Each row was made from one small tree. The marks that hang from a mark follow it in brackets, in the order of their numbers. Every link used is in the known rows. Write each row's tree.
Known rows:
J_641(J_342(J_881(J_899)) J_924): [-0.13  4.21 -3.24  1.27  1.00  0.66 -2.14  0.84  3.61  1.06 -1.00  2.89
  0.80 -3.01 -1.70  1.36  0.27 -4.19]
J_265(J_899(J_881(J_342(J_641(J_924))))): [-1.02  1.42 -1.48  3.81  1.38  2.61 -1.58 -0.31  4.32  2.81 -2.52  3.77
 -0.37 -2.48  0.27  2.84 -0.91  0.44]
J_82(J_641(J_924(J_265)) J_881(J_342)): [ 4.33  0.61  3.73 -1.05 -1.12  2.88 -2.04 -5.35  3.21  0.23  4.92  1.91
  0.74 -4.46 -2.70  0.68  1.78 -4.47]
J_265(J_899(J_881(J_342))): [ 3.14  1.91 -2.91  2.55  0.96  4.46 -1.54  0.16  2.67  1.31 -0.26  3.48
  1.43 -4.05 -1.62  2.55  0.39  1.50]
J_82(J_641 J_881(J_342)): [ 4.17 -0.21  2.21 -1.77  1.41  3.27 -2.80 -3.00  3.49  2.99  4.06  0.76
  1.69 -7.96 -1.66  0.00  2.62 -3.15]
J_265(J_899): [ 5.74  2.03 -2.25 -0.84  5.01  5.01 -1.14 -1.25  3.13  0.17  1.57  3.36
  3.79 -5.45 -3.28  2.71  1.23  1.34]
J_82(J_641(J_342 J_924) J_881(J_899)): [ 0.94  1.63  1.56 -2.55  0.16  1.01 -1.14 -1.91  4.72  3.36 -0.51  0.67
  2.57 -5.50 -2.48 -0.23  1.71 -5.00]
J_641(J_342 J_924(J_265(J_899(J_881)))): [ 3.89  4.43 -1.22  2.45 -0.61  2.99 -0.46 -4.53  3.27  1.34 -1.10  4.02
  1.96  1.23 -0.25  4.35  1.30 -0.30]
J_82(J_641): [ 5.27  1.11  0.22 -1.09  3.93  3.71 -2.21 -1.86  4.04  0.50  4.09  0.24
  3.27 -6.62  0.02  3.51  3.06 -1.53]
J_881(J_342 J_899): [ 2.48  3.19 -3.47  0.26  1.48  3.70 -1.44  4.41  2.29 -1.42  0.99  4.26
  0.58 -5.53 -6.03  1.01 -0.16 -2.75]
J_899(J_881): [ 4.01  2.14 -1.91  3.05 -0.23  3.95 -0.80 -2.95  2.85 -2.11  3.50  2.52
  2.95 -5.12  0.86  4.32  3.81  0.18]
J_82(J_881(J_342(J_641) J_899)): [-0.27  0.55  0.90 -0.58  1.08  3.55 -1.76  1.38  2.61  1.51 -0.53  3.99
 -0.91 -7.22 -4.28 -0.20  1.35 -3.35]
J_924(J_265(J_899) J_641(J_342(J_881))): [ 5.58  5.66  1.50 -1.59  3.00  2.41 -3.19 -6.00  1.21  3.53  0.33  3.97
  0.12  0.31 -1.76  4.48  1.27 -0.76]
J_342(J_641(J_924)): [ 1.78  1.66 -0.61  1.69  3.36  1.89 -1.36 -1.55  4.73 -0.27  2.44  2.98
  1.70 -4.29  0.45  3.28  1.13 -2.08]
J_899(J_881(J_342)): [ 3.33  2.43 -2.83  3.50 -1.04  3.19 -1.48 -0.05  2.84 -0.65  2.84  3.13
  0.96 -4.65 -0.32  2.68  2.03 -0.94]
J_265(J_899(J_881)): [ 3.86  1.96 -2.16  1.93  1.81  5.11 -0.64 -2.44  2.95 -0.15  0.34  2.81
  3.33 -4.73 -0.82  4.16  2.31  2.83]
J_924(J_265(J_899(J_881(J_342))) J_641): [ 4.69  4.50  1.10  0.61 -0.65  3.85 -1.61 -4.29  0.74  0.07  1.12  5.01
 -0.31 -0.20 -3.33  5.15  0.42  1.16]
J_641(J_342(J_881) J_924(J_265)): [ 4.28  4.46 -0.77  1.78  0.39  1.43 -2.73 -4.26  3.11  0.22  2.59  3.46
  0.44 -0.48  0.38  2.83  1.98 -4.40]
J_342(J_641 J_881): [ 1.76  1.29 -0.19  1.99  4.33  3.27 -3.37 -2.10  3.25  0.78  1.92  2.37
 -0.33 -5.63  2.38  4.25  2.84 -1.40]

Which tree is each row?
[ 2.37  2.33  0.23  1.12  2.82  3.97 -2.01 -0.78  3.38  1.37 -0.59  5.21
 -1.06 -0.82 -3.17  2.95 -1.36 -1.56] : J_881(J_342(J_641(J_924(J_265(J_899)))))
[-0.78  1.36 -0.88  1.35  3.53  4.14 -2.85  1.48  2.54 -0.38 -0.54  2.94
 -0.96 -5.78 -1.16  3.33  2.08 -1.66] : J_342(J_641 J_881(J_899))
[ 7.35  4.41  1.44 -2.60  3.30  4.59 -1.21 -4.99  0.86 -0.98  3.23  4.82
  2.22 -1.58 -4.98  5.44  1.21  1.02] : J_924(J_265(J_899) J_641)
[ 0.63  1.33 -1.42  3.11  2.45  4.38 -2.08  0.25  3.59  3.60 -2.59  3.37
 -0.78 -3.69  0.49  3.00  0.65  1.51] : J_265(J_899(J_881(J_342(J_641))))
[-0.92  1.52 -1.35  4.94 -0.69  1.31 -1.64 -0.46  4.46  1.08  0.45  3.27
 -0.79 -2.94  1.95  2.78  0.76 -1.90] : J_899(J_881(J_342(J_641(J_924))))
[ 5.79  4.79 -1.20  0.96  0.19  1.33 -0.75 -3.49  3.53 -0.28  2.81  4.08
  2.13 -0.46 -1.55  2.82  1.71 -4.46] : J_641(J_342 J_924(J_265))
[ 2.62  1.47  1.58 -3.28  1.22  2.45 -1.43 -1.45  3.59  3.92 -0.43  0.25
  2.49 -6.82 -2.15  0.37  3.13 -4.25] : J_82(J_641(J_342) J_881(J_899))
[ 1.61  4.83 -1.25  1.13 -0.33  2.07 -1.94 -1.05  2.39 -1.22 -0.01  3.78
 -0.24 -0.61 -2.95  2.65  0.95 -4.98] : J_641(J_342(J_881(J_899)) J_924(J_265))
[ 2.35  1.85  0.34  3.06  0.96  5.55 -1.73 -1.53  2.28  1.42 -1.58  4.18
 -1.95 -1.25 -0.47  4.72  1.14  0.83] : J_924(J_265(J_899(J_881(J_342(J_641)))))
[ 2.56  3.92 -2.56  1.90  1.72 -0.01 -2.81 -2.56  4.47  2.33  2.04  2.49
  1.66 -2.85  1.66  1.43  1.14 -3.55] : J_641(J_342(J_881) J_924)
[ 1.57  1.67  0.96  3.05  0.80  4.68 -0.80 -4.60  3.28 -0.70 -0.73  3.91
  0.33 -0.79  0.43  5.66  1.73  1.42] : J_342(J_641(J_924(J_265(J_899(J_881)))))
[ 1.01  2.39  0.45  4.70 -2.01  2.73 -1.30 -2.30  3.12 -1.01  1.32  4.04
 -1.87 -0.56  1.06  4.23  1.31 -2.51] : J_899(J_881(J_342(J_641(J_924(J_265)))))
[-0.05  2.22 -1.92  0.98  2.37  3.53 -1.87  4.91  3.09  0.62 -1.16  3.99
 -1.50 -5.08 -3.79  1.70 -0.25 -3.12] : J_881(J_342(J_641) J_899)
[ 3.52  3.21  1.65  0.54  1.27  1.43 -3.53 -4.84  3.89  2.19  2.19  0.49
  0.28 -1.17  2.10  3.37  2.26 -4.75] : J_82(J_641(J_342(J_881) J_924(J_265)))
[ 1.57  5.98 -0.50 -1.17  1.94  0.38 -2.64 -0.51  1.81  2.40 -0.42  3.27
 -0.06 -2.85 -2.19  3.02  1.03 -3.24] : J_924(J_641(J_342(J_881(J_899))))
[ 5.91  6.23  1.52 -0.80  0.94  1.11 -3.23 -5.97  1.20  1.76  3.16  3.70
 -0.37  0.13 -0.01  4.92  2.80 -3.29] : J_924(J_265 J_641(J_342(J_881)))
[-0.79  2.26  0.87  1.85  1.24  3.86 -2.06 -0.81  2.34 -3.12  0.37  3.78
 -1.85 -2.13 -1.94  4.12  1.28 -3.07] : J_342(J_641(J_924(J_265)) J_881(J_899))
[ 2.59 -0.19  2.18 -3.20  1.44  4.49 -1.25 -1.98  2.99  0.01  2.13  0.42
  2.95 -8.88 -3.98  1.10  3.49 -2.49] : J_82(J_641 J_881(J_899))
[ 5.13  1.17  2.37 -2.73  1.82  1.82 -2.11 -5.36  4.38  5.27  2.11 -0.06
  3.48 -6.54  0.84  0.29  4.16 -3.71] : J_82(J_641(J_342) J_881)
[ 3.26  3.01  1.42 -0.49  3.31  3.07 -3.71 -4.81  3.95  4.30 -1.02  0.97
  0.48 -0.50  0.91  3.33  0.73 -2.47] : J_82(J_641(J_342(J_881) J_924(J_265(J_899))))
[ 1.56  4.29 -3.08  0.53  2.04  2.45 -2.77  1.49  2.46  1.39 -0.99  2.92
  0.65 -4.31 -1.59  1.83  1.72 -3.49] : J_641(J_342(J_881(J_899)))
[-0.74  2.97 -0.97 -0.22  1.91  0.90 -3.23  0.44  4.61  3.18 -1.36  0.19
  0.61 -3.85 -0.46  1.86  0.58 -4.65] : J_82(J_641(J_342(J_881(J_899)) J_924))
[ 3.60  2.43  0.98  1.57  1.75  3.23 -1.04 -3.52  3.59 -2.33  3.24  4.09
  0.47 -1.87 -0.85  4.56  2.08 -2.78] : J_342(J_641(J_924(J_265)))
